Each row was made from one path, in order. Every step used is in the known rows, and no mark comes twice. Write each row's path.
Known rows
mumav-memonug-musepag: [ 4.27  0.76  0.71  0.01 -0.08 -1.47  0.37  0.10  0.49 -2.23 -1.63 -3.68
 -0.11  2.17  0.83  0.03  1.97 -0.64 -1.36  2.40  3.10 -2.67 -0.15 -3.21]
kuvov-pana: [ 1.11 -0.83 -0.99 -1.95  3.25 -0.45 -0.97 -2.10  1.95  2.02 -2.05 -1.20
 -1.21  3.31  0.61  0.44  0.61  2.25  0.66  1.28 -2.77 -0.05 -1.24  2.49]
natife-pivido-pana-kuvov-debokur: [-6.36 -5.67  0.12  0.22  0.89 -1.35  1.89  0.98  0.79  0.38  1.65  0.34
 -2.34  0.49  0.39 -1.48 -2.15  3.51  2.17 -2.81  1.01  3.34  0.85  0.55]
natife-pivido-pana-kuvov-debokur-musepag-memonug-timid: [-0.59  2.01  0.82 -0.03 -0.49  1.99 -1.80 -2.41  3.70 -0.99  1.99  2.65
  2.64 -2.41 -0.73  0.12 -0.14 -0.46 -1.19 -0.64 -1.09 -1.27  0.18  1.70]
kuvov-debokur-musepag-memonug-natife: [ 2.92  3.88 -1.70 -3.40  2.66 -1.41 -3.34  2.37 -0.55 -2.84  1.33  1.52
  2.89 -0.98 -0.10  1.83  1.30 -4.17  0.95 -0.33 -2.34 -2.11  0.72  1.01]
pana-kuvov-debokur-musepag-memonug-mumav: [ 1.46  0.07  2.04  2.67 -1.22  3.17 -2.87  1.50 -1.90 -2.71  3.26 -1.27
  1.78 -2.68  1.17  1.24 -2.35  0.46  0.65  0.84  2.27 -1.40 -1.12 -5.47]
debokur-kuvov: [ 0.61 -0.53  2.08  1.87 -1.23 -1.56  1.70  0.91 -3.66  0.06 -1.66  2.76
  0.81  2.94 -1.15  0.67 -2.03  0.38 -0.97  3.19  0.74 -2.79  1.18 -0.94]
mumav-memonug-timid-pivido-natife: [ 4.08 -0.30 -1.16  0.29  2.31 -2.36 -0.52  2.34  3.93  0.34  1.95  0.17
  1.45 -3.45 -3.84 -0.92  2.58 -4.23  1.55 -1.25 -3.09 -2.07 -1.73  2.48]
musepag-debokur-pana-kuvov: [-3.36 -2.75 -0.59  2.11  2.94  1.53  1.82  0.86 -1.42  2.30 -0.45 -0.46
 -1.59  1.60  2.37  1.00 -4.16  3.91 -4.89 -1.57 -0.74  3.87 -1.02  2.18]
debokur-musepag: [ 2.79  5.19  0.51  0.24 -3.40 -0.27 -0.23 -0.43 -1.15 -2.13  0.02  1.99
  0.78  1.19 -0.63 -0.73 -0.29  1.11  0.12  2.74  1.72 -3.83 -1.08 -3.08]
timid-pivido-pana: [-0.91 -2.15 -1.99  0.20  0.10  0.02  2.77 -2.06 -0.27  2.40  3.22  1.76
 -1.49  1.64  0.23 -0.45  2.18 -0.73  1.11  0.84  1.10  2.16 -0.68  2.80]
mumav-memonug-musepag-debokur: [ 3.80  1.06 -3.09 -1.71  2.18 -5.44  0.65  1.11  0.93  1.55 -1.38 -4.50
 -1.61  3.37  3.10  0.06  2.65 -1.71 -0.44  1.10  0.94  1.16 -0.86 -2.07]
pivido-natife-memonug-mumav: [ 3.29  2.42  3.78  3.45 -1.14  5.61 -2.00  2.04  0.08 -0.92 -2.34 -3.47
 -0.31 -6.27 -3.55 -0.18  0.72 -1.76  3.01  1.36 -0.06 -1.17 -0.37 -6.62]
mumav-memonug: [ 3.52 -1.07 -1.30 -0.27  1.48 -3.80  3.92 -1.35 -1.90 -0.47 -0.32 -2.22
 -1.93  1.43  3.07  0.83  0.40 -2.86 -1.96 -2.89  1.20 -0.07  0.81 -2.01]
pana-kuvov-debokur: [-4.72 -4.69  0.36  0.63  2.86 -2.33  0.65  1.69  0.18 -0.25  1.37 -1.12
 -1.97  0.97 -0.02 -1.35 -3.09  3.62  1.43 -2.30  0.85  2.11  0.54 -1.85]
pivido-pana-kuvov: [-3.81 -2.89 -0.29  2.44  0.98  1.24  5.04 -0.18 -0.30  1.25  1.80  1.75
 -2.17  0.11  0.17  1.75 -2.84  3.54 -1.08 -1.37  2.20  3.04  0.51  1.13]
mumav-memonug-timid: [ 2.90  2.54 -0.01  1.11  3.58  0.80  0.21 -2.75  3.02 -0.29 -0.36  0.25
  0.23 -1.11 -2.08 -0.34  0.77 -2.20 -1.96 -0.64 -1.33 -2.22  0.38 -1.61]
timid-pivido-natife-memonug: [ 2.05  1.48  2.37  0.08 -2.24 -0.51  0.23  0.73  1.15  1.37 -2.79 -3.91
 -0.68 -4.94 -2.10 -0.44  2.93 -4.22  1.53 -2.14 -1.50  0.43  1.01 -0.12]
memonug-natife-pivido-pana: [-1.35 -0.54 -1.04 -0.31 -0.45  3.01  2.35 -0.49  0.82  0.61 -0.29  3.28
 -0.16 -1.04 -1.75 -0.21  3.23 -1.48  1.18  0.62 -0.62  1.27 -0.29  3.06]
kuvov-debokur: [-1.31 -2.66 -0.65 -1.23  3.23 -2.63 -0.66  0.67  0.15 -0.73 -0.17 -1.20
 -1.77  2.34 -0.06 -3.02 -0.54  1.48  2.73 -0.13 -0.37  0.82 -0.20 -3.05]
musepag-memonug-timid-pivido-pana: [-0.29 -0.88 -1.88 -0.15  0.88  0.86  1.21 -3.23  1.59  2.19  3.89  2.35
 -0.03  0.34  0.01  0.04  2.41 -1.92  0.27  0.49 -0.19  1.61 -0.47  3.92]
kuvov-pana-debokur-musepag-memonug: [ 3.62  1.88 -2.24 -3.90 -2.31 -2.17 -1.77 -3.21 -1.52 -2.24  0.50 -1.41
  1.43  1.42  3.49 -0.17 -0.24 -0.52 -2.10 -0.90  1.31 -1.12 -0.94 -1.15]
natife-pivido-pana: [-1.52 -2.11 -0.64  0.45 -1.98  2.48  3.81 -2.04  0.48  1.16 -0.47  2.36
 -1.04  0.10 -0.15 -1.05  2.54  0.04  0.39  0.79  0.76  1.93 -0.91  1.75]
mumav-memonug-natife-pivido-pana-kuvov-debokur: [-5.59 -4.95 -0.62 -0.84  1.71 -2.50  1.79  1.87  0.58 -0.06  2.05  0.41
 -2.24 -0.27  0.71 -0.28 -1.61  1.35  2.36 -4.52  0.29  3.04  2.16  1.85]
timid-memonug: [ 2.74  1.52 -0.39  0.78 -0.01 -2.04  1.13 -3.14 -0.93  1.41 -0.63 -4.46
 -0.01 -0.94  4.35  1.37 -0.01 -1.54 -0.76 -1.36  0.11  2.01  0.49 -3.43]

Which path is each row?
[ 2.06  1.12 -2.03 -1.42  3.10  1.81 -1.92 -0.14 -0.85  1.54 -3.79 -1.59
 -1.07  4.81  3.15 -1.71 -0.11  1.63 -3.65  3.44 -2.77  2.07 -2.30  1.50] | memonug-musepag-debokur-pana
[-0.25 -1.78  1.30  0.83 -0.28  2.45 -1.27  1.42  0.39 -1.02 -0.56 -0.18
  4.20 -3.77 -1.58  0.56  3.68 -4.08 -2.64 -1.00 -1.12 -0.99 -1.72  1.60] | musepag-memonug-natife-pivido
[-2.88 -2.12  0.74  1.70  0.64  1.08  0.27  2.19  0.21  2.50 -0.63 -2.32
 -0.91 -0.71  1.37  1.02 -2.39  2.23 -3.60 -1.89 -0.89  3.38 -0.39  3.84] | timid-pivido-natife-memonug-musepag-debokur-pana-kuvov
[ 0.99  5.00  3.13  1.79  1.20  4.49 -1.77 -3.27  3.74  0.68 -3.41 -1.08
  0.40 -3.84 -4.60 -1.09  1.55 -1.52 -0.87  0.78 -1.90 -1.50  0.99 -2.68] | natife-memonug-timid
[-0.35 -0.93  0.40  0.58 -2.26 -1.17  0.45 -0.69 -4.30 -1.08 -2.35  0.86
 -0.04  2.60 -3.11 -2.53 -2.56  1.83 -1.45  1.84  2.90 -2.37  0.84 -3.92] | pana-debokur-kuvov
[-0.81 -0.75 -0.76 -0.45 -2.73 -1.03  1.79 -1.43 -4.08 -0.49 -1.87  2.42
 -1.23  3.17 -2.47 -2.30 -2.29  1.96 -0.22  1.86  2.82 -1.09  1.59 -2.15] | pivido-pana-debokur-kuvov
[-2.03  2.11  0.02 -0.93 -3.25 -2.09  0.32  0.67 -0.42 -1.76  2.04  2.75
 -1.18  1.46  0.55 -0.87 -2.60  3.50  2.78 -0.10  1.89 -1.06  0.96 -0.92] | pivido-pana-kuvov-debokur-musepag
[ 1.72  0.94  0.00 -3.52 -0.10 -4.13 -1.62  0.84  1.79  3.31 -4.26 -1.16
 -1.03  3.32  0.98  1.71  0.57  0.61  2.62  1.91 -3.81 -0.57  1.54  5.05] | pivido-natife-memonug-musepag-debokur-kuvov-pana
[ 3.43  2.18 -1.79 -2.04  4.99  0.07 -1.94  1.85 -0.55 -1.75  0.43  0.42
  2.86 -1.36 -0.58  2.47  2.04 -4.95 -0.96 -0.23 -2.61 -1.06  0.03  0.93] | musepag-memonug-natife
[ 1.61  1.99  4.48  4.38 -1.40  6.59 -2.02  0.18 -1.35 -0.54 -1.95 -4.06
 -0.48 -4.86 -2.52 -0.11  0.35 -0.74  1.27  1.80  1.61 -0.71 -0.19 -7.89] | natife-memonug-mumav
[-2.85  0.94  0.22 -0.37 -3.77 -2.61 -0.35  0.75 -0.40 -1.04  3.73  2.33
 -0.63  1.14  0.47 -0.84 -2.02  2.88  2.59 -0.54  2.26 -1.02  0.56  0.25] | timid-pivido-pana-kuvov-debokur-musepag
[ 3.52  1.46  0.65  0.88 -1.55  3.95 -4.24 -0.76 -1.62 -2.48  1.52 -2.29
  1.63 -1.89  0.44  0.11 -0.90  0.40  0.38  1.79  1.93 -2.13 -2.03 -5.65] | kuvov-pana-debokur-musepag-memonug-mumav
[-1.69  1.98  0.81 -0.12 -2.94 -2.28 -0.69  1.24 -0.52 -2.08  1.72  1.64
 -0.40  1.05  0.08 -1.08 -2.81  3.44  1.91 -0.04  1.95 -1.96  0.38 -2.09] | pana-kuvov-debokur-musepag
[ 3.05  2.32  0.08  0.50  3.85  2.38 -1.89 -3.01  3.15 -0.61  0.23  0.53
  2.71 -1.48 -1.40  0.11  0.90 -2.10 -2.75  1.02 -2.16 -1.63 -1.04 -0.91] | musepag-memonug-timid
[-2.95 -2.22 -0.03  2.07  2.34  1.87  0.90  1.28 -0.67  1.69 -0.83 -1.13
 -1.12  1.88  2.03  0.84 -3.62  4.33 -4.75 -0.22 -0.02  3.11 -1.05  1.89] | memonug-musepag-debokur-pana-kuvov
[ 0.01 -1.01  2.19  2.58 -3.10  4.09 -2.01  0.94 -1.35 -2.17  3.37 -0.29
  1.76 -3.36  1.41  1.16 -1.40  0.33  1.07  0.38  2.41 -0.55 -1.03 -3.56] | natife-pivido-pana-kuvov-debokur-musepag-memonug-mumav
[ 2.24  1.84  0.98 -0.55 -2.19 -4.56  0.36  3.14 -1.22  1.54 -3.57 -0.20
  0.13  2.19 -0.26  0.86  0.20 -1.38  1.18  3.15 -0.39 -1.48  1.90  0.17] | pivido-natife-memonug-musepag-debokur-kuvov
[-2.89  2.13  0.55 -0.03 -3.10 -1.48 -1.32  0.15  1.12 -1.01  3.79  2.99
 -0.09  0.28 -0.96 -1.12 -1.91  2.82  2.50 -0.25  1.47 -1.71  0.67  0.53] | memonug-timid-pivido-pana-kuvov-debokur-musepag
[-0.75 -0.39  1.67  1.82 -1.27  2.17 -1.16  0.66  0.76  0.10 -1.20 -1.61
  3.44 -4.64 -1.47  0.56  3.33 -3.45 -1.44 -1.40 -1.09 -0.33 -0.97  0.46] | timid-memonug-natife-pivido
[ 0.29  3.85 -1.39 -1.39 -6.42  0.99 -0.27 -2.69 -1.22 -2.60 -0.35  1.56
 -0.47  0.30 -2.15 -3.99  0.20  2.48  0.33  0.93  3.98 -2.24 -1.17 -3.66] | natife-pivido-pana-debokur-musepag
[-0.88 -1.78 -0.77 -1.61  3.57  2.31 -1.97 -0.68 -1.82 -0.05 -2.66  0.17
 -1.78  4.26  2.31 -3.29 -2.35  2.78 -1.77  0.96 -3.48  1.99 -1.00  1.20] | kuvov-debokur-pana
[-1.03  0.01 -1.13 -0.46 -1.20  2.11  2.27 -1.35  0.73  1.16 -0.17  1.96
 -0.01 -1.76  0.10  0.58  3.06 -2.12  1.30 -0.43 -0.80  2.20  0.39  2.96] | timid-memonug-natife-pivido-pana
[ 0.16  0.02  1.48  0.49 -2.20  2.18 -1.77  1.46  0.23 -1.71 -0.19  0.71
  4.55 -3.78 -1.51  0.66  3.39 -3.81 -2.32 -0.65 -0.69 -2.08 -1.58  1.63] | debokur-musepag-memonug-natife-pivido
[ 1.24  0.33 -0.69 -2.76  0.39 -4.63 -1.61 -0.88  0.80  3.75 -2.66 -1.74
 -0.56  4.83  3.32  2.35 -0.25  1.47  1.43  2.05 -2.67  0.08  1.22  4.30] | timid-memonug-musepag-debokur-kuvov-pana
[-0.79 -0.83 -1.45 -0.89 -0.66  1.51  3.26 -0.70  0.39  0.49 -0.03  2.74
 -0.69 -0.97 -0.34  0.39  3.17 -2.58  0.82 -0.94 -0.38  1.43  0.55  3.40] | mumav-memonug-natife-pivido-pana
[-6.24 -4.58 -0.23 -0.29  1.85 -1.02  0.88  2.15  1.02  0.03  1.82  0.96
 -1.67 -0.33 -0.72 -0.88 -1.63  2.44  2.76 -2.90  0.08  2.85  1.31  1.48] | memonug-natife-pivido-pana-kuvov-debokur
[ 0.07  1.88 -1.80 -2.64  1.63 -1.57 -2.34  2.38 -0.41 -1.55  4.06  2.20
  2.55 -1.54  0.34  2.79  0.81 -3.64  0.99 -1.83 -1.39 -0.53  1.26  4.00] | timid-pivido-pana-kuvov-debokur-musepag-memonug-natife
[-4.70 -3.73  0.24  2.30 -0.37  1.16  4.81  0.77  0.02  0.88  1.88  1.71
 -1.01 -2.18 -0.01  2.54 -1.31  1.03 -1.68 -3.74  1.72  2.67  1.19  3.36] | mumav-memonug-natife-pivido-pana-kuvov
[ 1.52 -0.62 -1.03 -3.14  0.84 -5.24 -0.64 -0.29  0.51  3.09 -2.56 -0.95
 -1.24  5.65  2.91  2.19 -0.09  0.98  0.95  1.57 -2.31 -0.68  1.35  4.72] | mumav-memonug-musepag-debokur-kuvov-pana
